Each row comes from the steps of one path. Every step used is in the known rows, and no mark comes twice. Write the path behind each row, first mark first.
Known rows:
mepi > livod > tisa > tipip > zepoz: [-.27,-.09,.12,.17,.06,-.23,.03,-.11,.02,.24,-.04,.28,-.16,-.08,.03,.04,-.38,.08,.03,-.28]
zepoz > tipip > mepi > livod > ruti: [-.30,-.44,-.14,.25,-.12,-.39,-.24,.32,-.14,.28,-.11,-.12,-.49,-.07,-.16,.13,.17,-.06,.16,-.49]
ruti > tipip: [-.09,.18,-.05,-.13,.02,.10,-.04,.20,-.06,-.40,.30,-.21,-.07,-.04,.00,.00,-.16,.07,-.07,-.04]
tipip > mepi: [.00,-.24,.04,.43,-.04,-.24,.01,.11,-.03,.02,.15,-.13,-.24,-.09,-.14,.04,.15,-.01,.02,-.19]
ruti > tipip > zepoz: [-.13,.03,-.02,.33,-.07,.11,-.02,.24,-.04,-.54,.14,-.15,-.12,-.06,-.15,.04,-.05,.14,-.20,.02]
tipip > zepoz > livod: [-.17,-.22,-.01,.75,-.14,-.16,.03,.32,.01,-.14,-.26,.27,-.23,.01,-.15,.05,.34,.04,-.23,-.18]
dukuv > livod > mepi: [-.32,.03,.03,.30,.15,-.25,-.03,-.08,-.07,.36,.48,-.03,-.12,-.06,.00,.03,-.23,-.17,-.39,-.17]
zepoz > livod: [-.16,-.05,-.06,.21,-.07,-.18,.03,.32,.01,.01,-.08,.21,-.17,.07,.03,-.02,.26,-.04,-.07,-.24]
ruti > tipip > zepoz > livod > tisa: [-.32,-.06,-.05,.52,-.07,-.12,-.03,.31,-.05,-.40,.34,.06,-.23,-.08,-.21,.04,-.02,.15,-.28,-.31]
ruti > tipip > mepi: [-.11,-.05,.00,.23,-.01,-.11,-.02,.30,-.08,-.38,.44,-.35,-.27,-.12,-.13,.02,-.04,.08,-.05,-.20]
zepoz > livod > tisa > tipip: [-.21,.10,-.02,-.38,.02,-.29,.12,.31,.03,.15,.18,.46,-.15,-.05,-.01,-.10,-.23,-.03,-.03,-.25]
tipip > mepi > livod > ruti: [-.33,-.36,.02,.61,-.04,-.34,-.15,-.10,-.12,.47,.00,-.06,-.37,-.17,-.03,.03,-.04,-.08,.04,-.61]
tisa > livod > ruti > tipip: [-.42,.27,-.04,-.49,-.06,.07,-.12,.16,-.11,.06,.07,.40,-.10,-.17,.03,-.13,-.44,.09,.15,-.33]
dukuv > livod > ruti: [-.26,-.02,-.04,.04,-.02,-.05,-.05,-.21,-.09,.42,.35,.23,-.10,-.07,-.05,.00,-.35,-.14,-.15,-.24]
tisa > tipip: [.10,.26,.05,-.69,.04,-.01,.14,.23,.06,.03,-.06,.25,-.02,-.06,.08,-.13,-.31,-.02,.05,.20]
zepoz > livod > ruti: [-.33,-.09,-.15,.05,-.11,-.16,-.09,.17,-.08,.32,-.11,.34,-.18,-.07,-.02,-.09,.07,-.12,-.15,-.42]
tisa > tipip > zepoz > livod: [-.07,.07,.02,-.01,-.10,-.14,.16,.53,.07,-.14,-.30,.51,-.23,-.03,-.06,-.09,-.03,.00,-.12,.03]

Write each row's path:
[-.20,-.08,.04,-.15,.02,-.31,.01,.16,-.05,.44,-.07,.21,-.36,-.21,.05,-.09,-.35,-.10,.11,-.36]  tisa > tipip > mepi > livod > ruti
[-.41,-.01,-.06,.58,-.01,-.19,-.10,.48,-.09,-.32,.20,-.11,-.30,-.13,-.12,-.01,.10,.02,-.55,-.24]  ruti > tipip > zepoz > livod > mepi
[-.45,-.13,-.03,.49,-.04,-.02,-.19,-.05,-.14,.05,-.07,-.05,-.25,-.16,.00,.03,-.22,.03,-.18,-.44]  mepi > livod > ruti > tipip > zepoz
[-.44,.15,-.01,-.09,-.13,.08,-.09,.20,-.10,-.04,-.07,.46,-.16,-.20,-.08,-.09,-.35,.14,.05,-.30]  tisa > livod > ruti > tipip > zepoz
[-.25,-.48,-.06,.34,-.05,-.49,-.17,.27,-.08,.12,.13,-.18,-.46,-.01,-.20,.21,.15,.02,.20,-.47]  zepoz > tipip > mepi > livod > tisa
[-.05,.15,.05,-.64,.07,-.12,.11,.01,.05,.18,.29,.27,.02,-.12,-.03,-.09,-.53,.01,.02,-.02]  livod > tisa > tipip
[.08,.04,.07,-.30,-.01,-.23,.16,.33,.04,.04,.08,.12,-.24,-.12,-.06,-.09,-.19,-.04,.09,.02]  tisa > tipip > mepi
[-.21,-.05,.04,.15,.07,-.19,.07,-.28,-.02,.23,.64,.16,-.04,.01,-.10,.11,-.35,-.01,-.07,-.25]  dukuv > livod > tisa
[-.09,-.04,.11,-.01,.04,-.34,.09,.24,.01,.17,-.07,.10,-.35,-.09,.09,-.04,-.18,-.03,.17,-.23]  tisa > tipip > mepi > livod
[-.40,.10,.00,-.19,-.08,-.10,-.09,.25,-.14,.09,.16,.29,-.26,-.23,-.08,-.10,-.33,.08,.18,-.48]  tisa > livod > ruti > tipip > mepi
[-.38,.05,-.16,-.06,-.08,-.07,-.12,.35,-.12,.00,.14,.17,-.24,-.11,-.02,-.10,-.06,-.05,-.22,-.43]  zepoz > livod > ruti > tipip
[-.36,.00,-.05,.31,-.06,.04,-.05,-.01,-.11,.00,.45,.13,-.21,-.12,-.18,.03,-.37,-.01,-.30,-.25]  dukuv > livod > ruti > tipip > zepoz
[-.06,.03,.08,-.22,.00,-.12,.12,.02,.05,.07,.14,.31,-.03,-.15,-.16,-.04,-.44,.08,-.08,.01]  livod > tisa > tipip > zepoz
[.05,.11,.08,-.20,-.06,-.02,.15,.27,.08,-.14,-.20,.31,-.11,-.07,-.07,-.08,-.22,.05,-.07,.23]  tisa > tipip > zepoz
[-.25,-.09,-.07,.02,-.07,-.07,-.14,.13,-.16,.01,.39,-.21,-.26,-.26,-.17,-.07,-.24,-.03,-.14,-.35]  livod > ruti > tipip > mepi
[-.25,-.28,.00,.73,-.12,-.25,.02,.14,.00,-.01,.03,.28,-.21,-.04,-.24,.06,.15,.09,-.22,-.32]  tipip > zepoz > livod > tisa
[-.29,-.18,.06,.34,.11,-.23,-.08,-.32,-.05,.32,.12,.01,-.09,-.02,.09,.10,-.22,.04,.08,-.47]  mepi > livod > tisa
[-.26,.11,-.12,-.33,-.03,.12,-.15,.03,-.12,-.01,.26,-.05,-.05,-.19,-.06,-.09,-.35,-.02,-.17,-.21]  livod > ruti > tipip
